In the rows, zero is written as 128.
Known rows, with every way that one mark hangs from another:
Z104[Z556 Z997]: [133 161 119  70 141 145 118 134 122 134 135 126 114 108 144 106  85 157
 145 120 153 110 170 104 125 144 121 135  97]
Z87[Z199 Z370 Z743[Z414] Z936]: [131 101  83 118 115 167 126 135 124 143 113 119 123 116 135 123 139 175
 117  98 120 167 127 146 130 108 146 135 118]
Z290[Z414[Z743[Z87[Z370]] Z997]]: [126 110 107 125 108 174  96 157 127 130 125 125 112 121 160  95 125 122
 105 142 131 123 144 144 132 179 146 111  99]
Z87[Z199 Z370[Z414] Z936]: [133  77  76 142 104 162 124 102 125 144 133 115 110 118 122 142 119 159
 104 119 141 151 126 158 133 121 140 168 126]
Z550[Z370[Z87[Z199] Z414[Z997]]]: [134  83  82 169 118 168 133 118 124 144 141 124  85 142 132 128  99 112
 110 149 157 119 161 145 126 142 113 148  63]
Z550[Z370[Z414]]: [128 104 110 167 112 140 130 111 132 135 136 121 111 132 119 146  96 124
  86 149 151 111 144 136 134 150 115 151  92]
Z936[Z87]: [132 143 119 131 126 112 136 131 121 128 111 121 125 139 136 118 113 127
 135 137 112 137 131 125 125 136 147 122 140]
Z743[Z87[Z199 Z370]]: [123 121  92 133 117 148 119 120 127 139 146 119  89 106 139  94 114 141
 142 107 147 139 118 143 140 141 125 102 159]
Z997[Z414[Z743[Z87]]]: [115 100 122 164 135 158 109 126 149 127 145 130 136 125 146  90 150 148
 157 135 170 105 150 126 133 145 133  99 116]
Z743[Z414]: [127 148 124 118 133 157 139 139 128 127 133 131 136 136 118 116 124 146
 128 123 117 137 125 149 142 123 130 119 154]
Z743[Z87[Z199] Z414]: [119 147 107  98 136 170 125 126 129 131 154 125 103 124 127  78 118 157
 144 119 144 128 128 157 158 125 126  91 179]
Z556[Z104[Z290 Z997]]: [138 176  99 157 120 120 144 147 128 132 128 127 120  85 144 168 137 168
 168  75 115 112 131 127 131  99 119 145  45]
Z550[Z370[Z87[Z199 Z743[Z414]]]]: [124 109  99 167 131 160 134 140 131 143 138 123 104 133 131 111 105 129
 132 114 135 127 151 138 133 120 115 119  66]
Z550[Z370[Z87[Z199 Z936]]]: [127  74  99 196 130 141 114 123 123 147 138 113 105 126 118 139 113 127
 131 126 157 150 143 163 143 116 115 144  75]
Z87[Z936]: [130 103 123 132 131 129 111 123 123 128 117 123 134 127 123 147 147 143
 121 134 139 147 127 147 134 120 137 147 129]
Z743[Z87 Z414[Z997]]: [128 151 111  93 136 169 123 142 122 122 127 136 107 136 141  87 133 142
 135 143 142 130 135 150 141 159 130  93 166]
Z997[Z414]: [125 118 126 160 137 151 136 120 136 135 138 134 137 129 135 126 149 142
 158 132 143 116 139 134 127 112 129 120 135]
Z104[Z290[Z414] Z997]: [135 175 120 103 130 140 127 151 123 137 149 121 117  93 136 160 120 138
 151 101 116 103 153 147 140 107 122 160  58]
Z414[Z743[Z87[Z370]] Z997]: [129  93  94 133 107 150 100 148 130 124 116 125 113 120 160  89 136 131
 116 135 154 145 141 120 118 186 140 105 109]
Z936[Z87 Z550]: [127 150 119 117 134 131 116 124 115 126 103 118 117 142 146 121 112 111
 122 152  86 130 158 146 126 136 158 126 150]
Z370[Z87[Z743 Z936] Z414 Z550]: [117  70 100 141 139 162 143 118 141 126 141 132 115 153 130 128 113 131
 134 135 147 106 169 124  95 125 128 176  74]
Z743[Z87 Z414]: [120 156 122 108 139 163 127 133 131 122 145 132 115 131 127  89 120 149
 144 127 137 120 127 154 151 146 125  95 175]
Z87[Z199 Z370 Z743[Z414[Z997]]]: [136 120  77  98 110 172 139 149 121 141 108 128 108 121 153 107 133 153
 118 105 113 156 135 123 115 125 141 114 115]
Z550[Z370[Z87[Z743 Z936]]]: [128  81 109 187 133 133 113 135 129 137 117 121 116 131 134 145 123 122
 124 133 147 131 152 136 118 137 120 145  41]
Z556[Z104[Z290 Z997[Z414[Z743]]]]: [132 147  97 191 121 139 136 149 143 134 134 127 141  85 154 157 155 183
 183  76 134 106 149 122 128  97 127 139  19]
Z743[Z87[Z936]]: [124 115 119 124 137 135  99 117 126 124 130 124 115 122 132 117 141 145
 138 139 159 130 127 151 140 145 132 121 150]
Z550[Z370[Z414[Z743 Z997]]]: [132  76  99 162 103 148 111 130 132 129 118 121 120 137 136 133 114 122
  68 162 164 122 162 120 123 173 126 148  55]
Z87[Z199 Z370[Z414] Z743 Z936]: [133  77  74 118 106 161 122 108 130 142 116 119 111 118 140 138 130 161
 100 116 136 136 137 129 113 122 147 164  88]
Z556[Z104[Z997[Z414[Z743]]]]: [125 147 108 196 122 147 131 143 144 132 125 127 142 110 150 137 147 186
 178  97 130  94 156 117 127 115 137 124  74]
Z104[Z290[Z414]]: [134 142 124 117 126 144 129 142 125 136 145 127 122 103 133 150 129 117
 121 112 116 118 126 155 142 104 124 147  56]
Z414[Z997]: [136 119 115 110 123 136 122 138 117 128 110 134 119 134 144 128 143 121
 121 145 133 137 138 123 117 139 133 126 120]

Rows:
[130 107  91 122 109 140 131 130 129 143 119 121 108 109 148 116 124 142
 124  94 120 139 129 108 113 120 136 123  96] : Z87[Z199 Z370 Z743]
[135 158 112 164 116 144 139 148 128 136 132 131 123  96 144 162 133 141
 129  92  99 112 107 153 141  95 128 139  38] : Z556[Z104[Z290[Z414]]]
[127 103 114 184 129 134 128 138 133 136 126 125 111 133 137 130 108 109
 128 128 138 113 152 120 115 144 112 130  43] : Z550[Z370[Z87[Z743]]]
[127  97 107 178 134 156 122 143 129 136 120 123 122 138 126 136 120 135
 124 129 137 138 149 152 129 136 122 139  59] : Z550[Z370[Z87[Z743[Z414] Z936]]]
[111 103  90 143 120 145 132 124 130 139 159 117  84 106 133  87 101 139
 145 106 159 148 127 136 135 129 118 105 172] : Z743[Z87[Z199 Z370[Z550]]]
[116  76 106 160 135 161  97 117 143 134 144 121 130 118 141  94 163 165
 154 131 182 126 151 141 143 119 141 111 119] : Z997[Z414[Z743[Z87[Z199 Z936]]]]
[118 100 100 142 135 151  76 106 118 139 131 109  86 112 137 123 123 134
 110 147 157 136 155 176 157 127 128 121 136] : Z743[Z87[Z199 Z936[Z550[Z370]]]]
[125 100 107 111 136 151  91 111 115 137 120 114 113 121 131 138 140 139
 113 138 120 148 152 168 143  94 146 147 135] : Z87[Z199 Z936[Z550]]
[132  84  88 149 111 143 116 122 119 146 126 112 114 107 125 138 134 157
 121 107 136 179 115 156 137 110 139 145 139] : Z87[Z199 Z370 Z936]
[113  89 118 158 142 170  80 117 140 126 131 124 135 124 151 107 160 148
 142 151 156 114 171 156 138 137 147 117 121] : Z997[Z414[Z743[Z87[Z936[Z550]]]]]
[127  74  94 106 121 148  79 134 125 126 116 120 113 122 151  92 159 148
 116 144 176 146 151 133 135 149 145 115 106] : Z414[Z743[Z87[Z199 Z936]] Z997]
[125 127 119  90 143 170 101 133 123 124  98 127 136 137 142 137 150 149
 106 140  97 133 161 155 126 117 153 140 118] : Z87[Z743[Z414] Z936[Z550]]
[117  92 106 181 123 164 114 128 147 132 144 126 133 117 149  92 143 151
 155 120 162 122 143 132 128 158 135 101 121] : Z997[Z414[Z743[Z87[Z370]]]]
[125  86 105 107 129 157  64 137 123 117 102 123 118 132 160 104 156 130
 105 165 150 137 170 145 128 169 153 121 107] : Z414[Z743[Z87[Z936[Z550]]] Z997]
[117  71 102 164 139 163 146 113 137 128 156 128 115 152 115 130 107 128
 139 140 151 122 158 150 113 121 123 180 110] : Z370[Z87[Z936] Z414 Z550]
[131 102  81 137 102 163 141 107 130 143 145 119 102 119 128 123 101 145
 110 111 130 133 128 139 129 128 132 148 127] : Z87[Z199 Z370[Z414]]
[122 134 117 112 141 162 111 129 128 123 134 127 122 130 122 105 136 164
 137 134 147 138 125 172 155 139 133 113 174] : Z743[Z87[Z936] Z414]
[114  93 110 157 133 162 107 120 147 133 154 125 125 119 145  82 150 154
 160 126 174 109 152 128 139 127 135  96 114] : Z997[Z414[Z743[Z87[Z199]]]]
[144 139 110  60 133 169 120 150 112 140 135 135 106  99 161 119 104 118
 102 130 140 127 145 135 131 125 124 140  20] : Z104[Z290[Z414[Z997]] Z556]
[139 132 100 160 107 150 124 165 128 132 115 131 128  99 160 150 150 139
 115 102 109 122 125 139 132 112 139 136   4] : Z556[Z104[Z290[Z414[Z743 Z997]]]]
[126 101 111 113 121 143  94 143 131 117 117 129 118 129 156  86 146 128
 120 148 162 126 151 115 122 175 137 103 103] : Z414[Z743[Z87] Z997]
[118  85  76 127 107 158 153 116 138 141 141 122  98 118 139 115  99 144
 109 105 139 126 149 102 102 117 129 150 106] : Z87[Z199 Z370[Z414 Z550] Z743]
[129  80  96 109 117 162  94 119 134 117 120 128 118 140 148 109 143 144
  96 165 172 114 159 131 122 176 146 145  93] : Z370[Z414[Z743[Z87[Z936]] Z997]]
[137 154 107  93 127 139 142 153 119 124  87 130 126 149 155 105 133 138
 126 140 104 135 146 113 110 142 158 110 124] : Z936[Z87[Z743[Z414[Z997]]]]
[128 150 116  99 136 130 112 129 120 124  88 121 118 142 163 120 120 113
 117 149  79 113 167 120 108 136 163 124 113] : Z936[Z87[Z743] Z550]
[127 142 103  92 133 135 112 122 117 133  98 115 104 135 162 108 117 121
 122 139  87 122 167 122 116 112 163 120 120] : Z936[Z87[Z199 Z743] Z550]
